Known rows, with every step that occurs
vube -> moridip -> zumu: [ 0.36  1.38 -0.17 -0.84 -1.35 -0.30 -1.32 -0.75 -2.67  0.99  4.02  1.07
  1.46 -0.15 -0.88 -2.08  2.94  0.28 -1.45]
vube -> zumu: [ 0.95  0.66  0.03 -0.34 -0.63 -0.73  1.39 -0.28 -3.45  0.29  1.46 -1.14
 -0.07  0.47 -1.59  0.52  0.89 -0.88  0.08]
vune -> gobul -> zumu: [-0.51  0.01  0.40 -0.99  1.29 -0.91  2.26 -1.12  3.85  0.75 -1.71 -2.71
  0.15  0.08  1.37 -0.08  1.28  0.90  1.33]
zumu -> tarima -> vune -> nudav: [ 1.93  3.00 -2.25  1.51 -0.56  0.54 -1.37  2.77  1.58 -5.79 -1.71  3.17
  2.71 -3.16 -1.34  1.74 -6.36 -1.94  0.25]
moridip -> zumu -> tarima: [ 1.46  2.44 -0.81 -1.22 -4.07  0.04  0.02  0.00 -4.23 -3.43  1.37  0.78
  4.18 -0.05 -1.85  1.04 -1.15  0.66 -0.15]
gobul -> vube -> zumu: [-1.17 -2.24  0.32  1.07  0.26 -1.85  2.34 -0.50 -1.89  1.62  0.12 -2.85
 -1.73  1.60  0.76 -0.57  1.52 -0.19  1.24]
moridip -> zumu -> vube: [-0.24  0.59 -1.62 -1.61 -0.37 -1.86  1.98 -0.59 -2.75  0.53  1.80  0.48
  0.73  1.83 -1.20 -0.37  2.33 -1.46  0.86]
tarima -> vune -> seta -> vube -> moridip: [ 0.46 -0.35  2.67  1.33  1.23  0.30 -2.16 -0.04  1.80  3.43  0.28  0.14
 -1.39 -1.13 -0.75  0.31 -0.58  0.37 -2.15]
seta -> vube -> moridip -> zumu: [ 1.34 -0.20 -0.37 -1.29 -1.44 -0.92 -1.72 -1.26 -3.12  2.74  5.23  1.05
 -0.11 -0.22 -1.43 -1.23  4.02  0.98 -2.31]
vune -> seta: [-1.29  0.85  2.52  0.56 -1.18 -1.48  1.37 -0.23  0.38  0.97 -1.22 -2.57
  2.03  0.05  0.11  1.32 -3.29 -1.63  0.65]
nudav -> zumu -> moridip: [-0.57  0.12  0.24 -1.63 -1.15  1.46 -0.41  0.97 -1.23 -0.60  0.64  0.54
  0.14  0.98  3.29 -2.12 -0.97 -0.19  0.59]
nudav -> zumu: [ 0.21 -0.08 -0.76 -0.68  0.11 -0.73  0.74  0.77 -1.21 -1.00  1.21  0.56
 -0.07 -0.23  0.72  0.87 -1.67 -1.48  2.18]
gobul -> zumu -> tarima -> vune -> seta: [-0.30 -0.24  1.22  0.88  0.01  0.80 -0.62  1.15  3.73 -1.76 -5.83 -1.86
  2.34 -0.61 -0.90  2.09 -2.78  0.92  0.46]
gobul -> zumu -> moridip: [-0.53 -0.86  0.56 -1.57 -0.77  0.63 -0.46  0.95  2.58  0.13 -2.05 -1.66
  1.12  1.22  2.49 -3.25  0.89  1.35 -0.31]
moridip -> zumu: [ 0.81  1.71 -0.46 -1.46 -1.50 -0.94  0.85 -0.03 -2.52 -0.94  2.33  0.83
  2.57  0.35 -1.83 -0.26  0.67 -1.35  0.06]
zumu -> tarima -> vune -> gobul -> vube: [ 0.01  0.74  1.25  1.98  0.56  1.33  1.40 -0.29  2.42 -2.59 -2.97 -0.33
  0.14  0.02  2.37  0.74 -3.64  2.33  1.45]
seta -> vube -> moridip -> zumu -> tarima -> vune -> gobul: [ 2.39  2.37  0.29 -0.81 -0.93  2.51 -1.96 -1.91 -1.70  0.06  2.78  2.25
 -0.14 -1.03 -1.40  0.34  2.81  3.43 -3.00]
vune -> nudav -> zumu -> vube: [-1.75 -0.94 -4.32 -0.18  1.68 -2.82  1.46  1.10  0.40 -0.32  0.44  0.86
 -1.64 -0.69  1.22  1.19 -1.10 -4.37  2.85]
seta -> zumu: [ 1.64 -0.82  0.43 -0.14 -1.19 -1.13  1.13 -0.70 -3.80 -0.67  1.55  0.56
  0.58  1.06 -0.54  1.42 -1.09 -0.75 -0.45]
tarima -> vune -> nudav: [ 1.29  2.22 -1.99  1.17  2.12 -0.45 -0.52  2.73  3.41 -3.33 -0.78  3.29
  1.00 -2.77 -1.44  0.26 -4.66 -3.87  0.40]
moridip -> zumu -> nudav: [-0.55  1.19 -0.52 -1.88 -2.48 -1.36  2.60 -0.41 -3.39 -2.51  4.76 -0.58
  1.70  0.10 -5.06 -0.44  0.63 -3.53  1.72]

Rows
[-1.78 -1.62  0.09  0.53 -0.49 -1.42 -0.62 -1.00 -1.04  2.27  2.63 -0.67
  0.02  0.96  1.59 -3.08  3.49  0.89 -0.27] : gobul -> vube -> moridip -> zumu
[-0.71 -0.82 -0.53  0.14  4.83  0.60  0.20 -1.15  5.76  3.01 -1.89 -0.33
 -3.69  0.52  1.63 -1.85  4.42  1.90  0.19] : tarima -> vune -> gobul -> zumu -> vube -> moridip
[ 1.56  0.67  1.93  0.99 -1.53  0.73 -0.80  0.63  0.02 -0.96 -2.30 -0.19
  1.27 -1.04 -1.82  3.38 -4.54  0.83 -0.85] : zumu -> tarima -> vune -> seta -> vube
[-1.19 -2.41 -1.40 -0.17  1.71 -1.84 -0.45 -0.55  2.47  3.25 -0.34 -1.71
 -2.03  0.95  1.49 -1.90  4.02  1.50  0.54] : gobul -> zumu -> vube -> moridip
[-0.24  0.88 -3.46  0.23 -2.00 -0.89 -0.56  1.75 -1.39 -4.30  0.13  1.04
  1.76 -2.45  0.58  2.63 -4.53 -2.22  1.95] : vune -> nudav -> zumu -> tarima
[ 0.77 -1.89  0.94  0.40 -0.21  0.21 -0.94  0.76  2.95 -0.04 -4.62 -1.93
  0.75 -0.71 -1.49  2.94 -1.61  1.67 -0.38] : gobul -> zumu -> tarima -> vune -> seta -> vube
[ 0.20 -0.05  1.72 -0.15  0.62  0.47 -2.10 -0.82 -0.09  3.67  1.74  0.90
 -0.48 -0.53 -2.23 -0.34  2.95 -0.22 -2.92] : tarima -> vune -> seta -> vube -> moridip -> zumu
[ 0.59 -0.66  2.58  1.01  0.94  0.23  0.80 -0.27 -0.84  0.22 -1.87  0.35
  0.43  0.81 -1.30  2.23 -2.23 -1.95 -0.98] : tarima -> vune -> seta -> zumu
[-0.55  0.12  0.26 -0.74  2.61  0.50  3.05 -0.30  5.04 -2.08 -0.65 -1.61
 -1.53 -0.69 -3.09 -0.30  0.53 -1.74  2.51] : tarima -> vune -> gobul -> zumu -> nudav
[-1.96  0.16  0.65  0.49 -2.30  0.23  0.21 -2.91 -1.56  0.92  1.63 -1.86
  0.72  0.88  2.60 -1.36  2.95  3.69 -0.48] : vune -> gobul -> vube -> moridip -> zumu -> tarima
[-0.35 -0.05 -0.41  0.47  0.31 -1.28 -0.26 -0.58 -0.62  2.21  1.95  0.05
 -1.45  0.69  1.12 -1.42  1.00  0.70  0.15] : zumu -> vube -> moridip
[-1.24 -0.66 -0.17  0.89 -3.09 -0.38 -1.51 -0.99 -2.86 -0.11  1.68 -0.81
  1.56  0.65  1.41 -1.67  1.80  2.95 -0.40] : gobul -> vube -> moridip -> zumu -> tarima
[-0.37  1.03 -2.20 -0.35  1.76  2.01 -1.67  3.10  2.63 -2.70 -1.01  3.62
 -0.44 -1.54  2.10 -1.97 -2.76 -3.39  0.09] : tarima -> vune -> nudav -> zumu -> moridip
[-0.05  0.88  1.41 -1.39  2.40  3.02  0.34  0.28  5.97 -0.13 -3.60 -0.13
 -0.40  0.68  2.76 -3.08  1.21  1.62 -0.73] : tarima -> vune -> gobul -> zumu -> moridip
[ 0.84 -0.69  2.02  0.36  1.41  0.00  0.71 -0.16 -1.04  3.00 -0.74 -1.29
 -1.95  0.07 -3.04  2.28  0.89 -1.30 -1.39] : tarima -> vune -> seta -> vube -> zumu
[-1.39 -0.87  0.33  1.94  1.64  2.17 -0.95 -0.82  1.83 -0.46 -0.89  0.19
 -2.73 -0.27  4.04 -0.40 -0.17  3.22  1.17] : nudav -> zumu -> tarima -> vune -> gobul -> vube -> moridip
[-0.78 -1.21 -2.01 -0.76  1.14 -1.65  1.81  0.27 -1.52  0.64  0.66  0.23
 -1.93  1.25  1.29  0.89 -0.04 -1.66  2.91] : nudav -> zumu -> vube
[ 0.67 -1.85 -0.60 -0.29 -0.07 -2.02  2.29 -1.15 -3.97  0.76  1.06  0.37
 -1.12  2.48  0.01  1.49  0.67 -0.90  0.29] : seta -> zumu -> vube
[ 0.03 -0.22 -0.26  1.52 -0.75  1.31 -2.38  0.29 -0.98 -1.40  0.39  1.68
  0.76  0.02  0.26 -1.77  0.95  2.57 -0.85] : gobul -> vube -> moridip -> zumu -> tarima -> vune
[-0.37  0.01  1.39 -0.42 -4.33 -0.40 -2.07 -2.02 -4.05  2.40  2.38 -1.69
  2.09 -0.23 -1.38  1.32  1.81  2.27 -2.77] : vune -> seta -> vube -> moridip -> zumu -> tarima
[ 2.14  1.27 -1.21  0.24 -0.18  2.10 -1.18  1.97 -1.11 -4.78 -1.16  2.90
  0.67 -1.12 -0.39  2.04 -4.22  0.17  1.58] : nudav -> zumu -> tarima -> vune
[-0.60 -0.33 -4.38  0.48  3.91 -1.01  0.46  2.41  2.47 -1.56 -0.94  3.26
 -2.44 -1.30  0.09  1.04 -1.90 -4.80  2.43] : tarima -> vune -> nudav -> zumu -> vube
[ 0.33 -2.03  1.36  0.97 -0.06  0.82 -3.21  0.06  3.09  1.96 -2.96 -1.68
 -0.43 -1.19 -0.64  1.31  0.53  3.22 -1.90] : gobul -> zumu -> tarima -> vune -> seta -> vube -> moridip
[-1.54 -0.30  2.26  0.32  2.25  2.68  1.92 -0.91  1.55  1.75 -1.95 -1.42
 -2.97  2.32  3.55 -3.37  2.62  1.38 -0.74] : tarima -> vune -> gobul -> vube -> zumu -> moridip
[ 0.06 -0.51  2.97 -0.62  0.04  2.15 -0.26  0.00 -0.91  3.33 -1.19 -1.22
 -1.78  1.24 -0.59 -0.69  1.58 -0.06 -2.97] : tarima -> vune -> seta -> vube -> zumu -> moridip
